Each row was made from one small tree. The marks that hang from a mark follow it in brackets, in alphabetical order. Every link used is in the known rows. Write each row's tree.
Known rows
L(A(T(S(C)))):   4  -9   6   1 -30   1   2 -12  11  -1 -13  -5  -9   1  -8   0   1  -8  -2   8  -3   6
M(G(T(S(C N)))):  7 -2 10  1  4  5 -7  0  5 -4  1  3 -6  3 11 -4  1 -3  9 -9  6 -3
S(C N T):  -5   7  -3   2 -13  -7  -1 -22   8   1  -6  16 -18   9   0   0   2  -7   3 -14  -5   8
G(M T):   7  10 -13   0  27   3   2  24 -10  -1  -2   9  13   2  -2 -18  -9   3   1   6  -1  -8
A(T(S)):  -3  -1  -7  -2 -13   3   5 -13  -3   2  -6  -1   7  -3  -4   0  -1   8  -3  15   0  -2
V(M(G)):  0  2  2  6  8  9  4 24 -6  6 -9 -9 12  1 -2  1 -5  3 -2 12 -6  1
S(C N T(A(L))): -10   4   2   1 -39 -10  -3 -14   3   4   5   8 -18   3  -1  12   7 -19   0 -17   2   6
N(S(C T(A(L)))):  -6  -5  -1  -1 -22 -12  -1 -17   6   4   4  12 -13   1  -2  10  10 -23  -4 -13  -1   4
G(M T(A S)):  11  -5  -4  -4  36   1  -5  22  -5  -6  13  -2   2  -3   4  -7  -3   5   2   3   4 -11
M(G(T(A))):  11  -3   8  -2  21   7   1  38  -9   2   5   2  14   0   4  -6  -3 -13  -2  13   2 -13
G(T):   3   4  -7  -1  26   6   4  20  -6   1  -6   6  17   2  -2 -13  -8   4  -1  11  -2  -4
V(M(G(T)) S(N)):   6  16  13   5  43   7   0  28  -3   1  -2 -16  11   7   1  -8  -3  19   4  -3  -4  -3
T(A S(N)):  0 -3  3 -1 10 -1 -1 -5  2 -6 14 -4  4 -8  4  8 -4 11  2 -2  5  1
S(N T(A)): -2  7  1  1  5 -7  2 -4 -2  0 10  9 -8  2  2  7  0 -3 -2 -4 -1  1
A(L T(S(N))): -12  12  -5   0 -48   1   6 -22  -8   2   0  -6   6  -8  -1   8   0   7   0   2  10   2
G(T(A(L) S)): -2 -7 -1 -4  1  3 -4 19 -7 -1  8 -8  7 -8  2  3  0 -1 -2  7  7 -5
C(S(T)):  -4  -4  -8   4   4   0   3 -21  -1   2 -13   4  -6   3   3  -6   2   6  -2   3 -10   7
C(S):  -3  -6  -8   3   6   7   7 -12  -3   0 -13  -3  15  -4   0  -9  -4  12  -2   7  -7   6
A(T(S(N))):  -4   8  -3   0 -16   1   6 -22  -3  -1   2  -2   5  -4   0   4  -2  14   1   4   5   1
L(A(T)):   4   6   1   2 -22   4  13   8  -3   2 -13  -2  10  -1 -11  -4  -8  -6  -7  21  -5   2
L(A(T(S(C N)))):   4   0  10   3 -33  -1   3 -22  11  -4  -6  -5 -12   0  -4   4   0  -2   2  -3   2   9
A(L T(S)): -12   4  -9  -2 -46   3   4 -12  -8   5  -8  -6   8  -7  -6   5   1   1  -4  13   5   0
A(L): -11   9 -12   1 -29   2   6   5  -8   4 -11   2  18  -7  -7  -2  -7  -4  -4  10   0   4
N(S(T(A))):   3  -3  -2  -1  22 -10   4  -7   2   1   9  14  -2   0   2   5   2  -7  -6   0  -3   0
M(G(T)):   8   5   2   0  16   9   3  30  -9   2  -7   6  16   2   3 -13  -6  -7   0  14   0  -9
G(T(S)):  3 -4 -6 -2 28  6 -2 10 -2 -3 -3  0  8 -2  3 -9 -5 12  1  9  1 -3
A(L T(S(C N))): -12   6  -2   0 -60  -2   1 -32   1   2  -4  -3  -5  -3  -3   9   6  -2   2  -9   8   5
A(T):  -4   7  -9  -1 -15   3  11  -2  -8   6 -10   4  16   0  -9  -4  -4   0  -6  16  -3  -3

Which tree is each row?
 -1  -3  -6   1   4 -10   1 -26  11   2  -7  21 -11   7  -1  -1   4 -11  -1 -11  -7   7
N(S(C T))
  8   2 -11  -2  30   2  -4  14  -5  -5   2   2   5  -1   3 -14  -6  11   4   4   2  -8
G(M T(S))
 -3  11   2   0   6  -5   0 -16  11  -3 -10   2   5   4  -7 -10  -1   8   4 -14  -6   8
V(S(C N))
 -9   1   1  -1 -23  -2  -1  -5  -4  -3  12  -8   6 -12   2  12  -2   4   1  -4  10   3
T(A(L) S(N))
 -9   2   2   5 -27  -4   2 -22  -7   2   6  -4  -9  -4   6   9   6   0  -1 -10   1   7
C(S(N T(A(L))))
  6   3  10   6  29  10  -4  20  -4  -1   5 -15   1   2  11   4  -3  18   6  -1   4  -2
V(M(G(T(S(N)))))
 -4  -3  -2   1  -7  -2  -4 -24  11  -5  -2   3  -5  -1   2   1  -2   7   6 -12   2   8
T(S(C N))
  6 -11   1  -4  34   4  -4  19  -2  -4   9  -4   6  -3   4  -1  -2   6  -1   9   3  -7
G(T(A S))
 11   3  -6  -2  34   1   1  32 -11  -2  10   4  11   1  -1 -11  -5  -2  -1   4   1 -12
G(M T(A))
  4  -2   3   1 -18   3   7  -2   1  -1  -9  -8   1  -5  -6   0  -5   1  -4  20  -1   3
L(A(T(S)))
  7   4  -4   0  16  -1  -8  -6   4  -8   5   6  -9   4   6  -9  -1   7  10 -18   5  -2
G(M T(S(C N)))
 -9   3  -5  -1 -26  -6   1   5  -6   6   0   5  -5  -2  -4   7   3 -16  -7   5  -1   1
S(T(A(L)))
 11  -2  15   0  22   5  -4  19  -5  -5  16  -3   4  -4  13   2  -1   1   5   1  10 -10
M(G(T(A S(N))))
 11 -12  -2  -4  23  -2 -10  12   4  -6  10   2  -9   2   3  -6   3  -4   4  -8   2  -8
G(M T(A S(C)))
 -9  -5   3  -1 -34  -4  -5 -15   5  -3   8  -5  -6  -7   1  13   4  -5   3 -14   8   6
T(A(L) S(C N))
 11 -10  11  -3  23   7  -5  29  -4  -2   9  -4   5  -3   9  -2   0  -5   1  12   5 -12
M(G(T(A S)))
 -4   1   0  -1 -27  -1   2 -32   6   0  -2   1  -6   1  -2   5   4   5   3  -7   3   4
A(T(S(C N)))
  3  -5   8  -2 -10   7  -6  28 -10   1   7  -8   7  -7   7   3   2 -12   0  10  10 -10
M(G(T(A(L) S)))
  0 -11  -1   1   8  -1   2 -13  -1   2  -1   0  -9   1   4   1   5   2  -4   2  -8   3
C(S(T(A)))
 -1   5   8  -1   9 -13  -5 -16  14  -1   2   5 -18   9  -4   0   7  -3   2 -19  -7   5
V(S(C N T(A)))
  6 -13   8   3  20  10  -9  18   5   2  -6 -12  -9   7   4   0   3   2   4  -1  -3  -1
V(M(G(T(S(C)))))
 -2   2  -3  -3   0   4   3  29 -12   3   4  -2  16  -4  -3  -1  -3  -8  -5   9   4  -6
G(T(A(L)))
 10   1  16   1  51   7  -1  46  -4   3   2 -20  11   6  -2  -5   1   7  -2   6  -7  -9
V(M(G(T(A))) S)
 -2   0   4   0  -6  -9  -2 -14   8   1   6  12 -20   7   1   7   5 -12   1 -15  -3   4
S(C N T(A))
-12  -3  -6  -3 -58   0   0 -22   1   5 -12  -3  -3  -3  -8   5   7  -8  -2   2   3   3
A(L T(S(C)))
 -6  10   4   5  17  -8  -4 -16  14   3 -10  -6 -21  14  -6   2   6  14   3 -21 -13  12
V(M S(C N T))
 -5   2  -4   0 -11 -10   4  -7  -3   4   8   9  -1  -4  -1  10   4 -14  -6  -2   1   1
N(S(T(A(L))))
 -1 -10   6  -1  -2  -4  -5 -15  11  -6  10  -1  -7  -3   3   9   2   2   4 -13   3   4
T(A S(C N))
  2 -10   1  -1  10 -12   0 -17  11   1   6  16 -13   5   0   5   7 -16  -3 -12  -6   3
N(S(C T(A)))
 -5   9  -3   3  30  -4   0   4   5   5 -14  -9  -8  10  -9  -3   1  17  -3   1 -16   7
V(M S(T))
  3 -11  -4  -3  17   3  -7   0   8  -3  -7   3  -3   3   1  -8   0   2   3  -2  -1   0
G(T(S(C)))
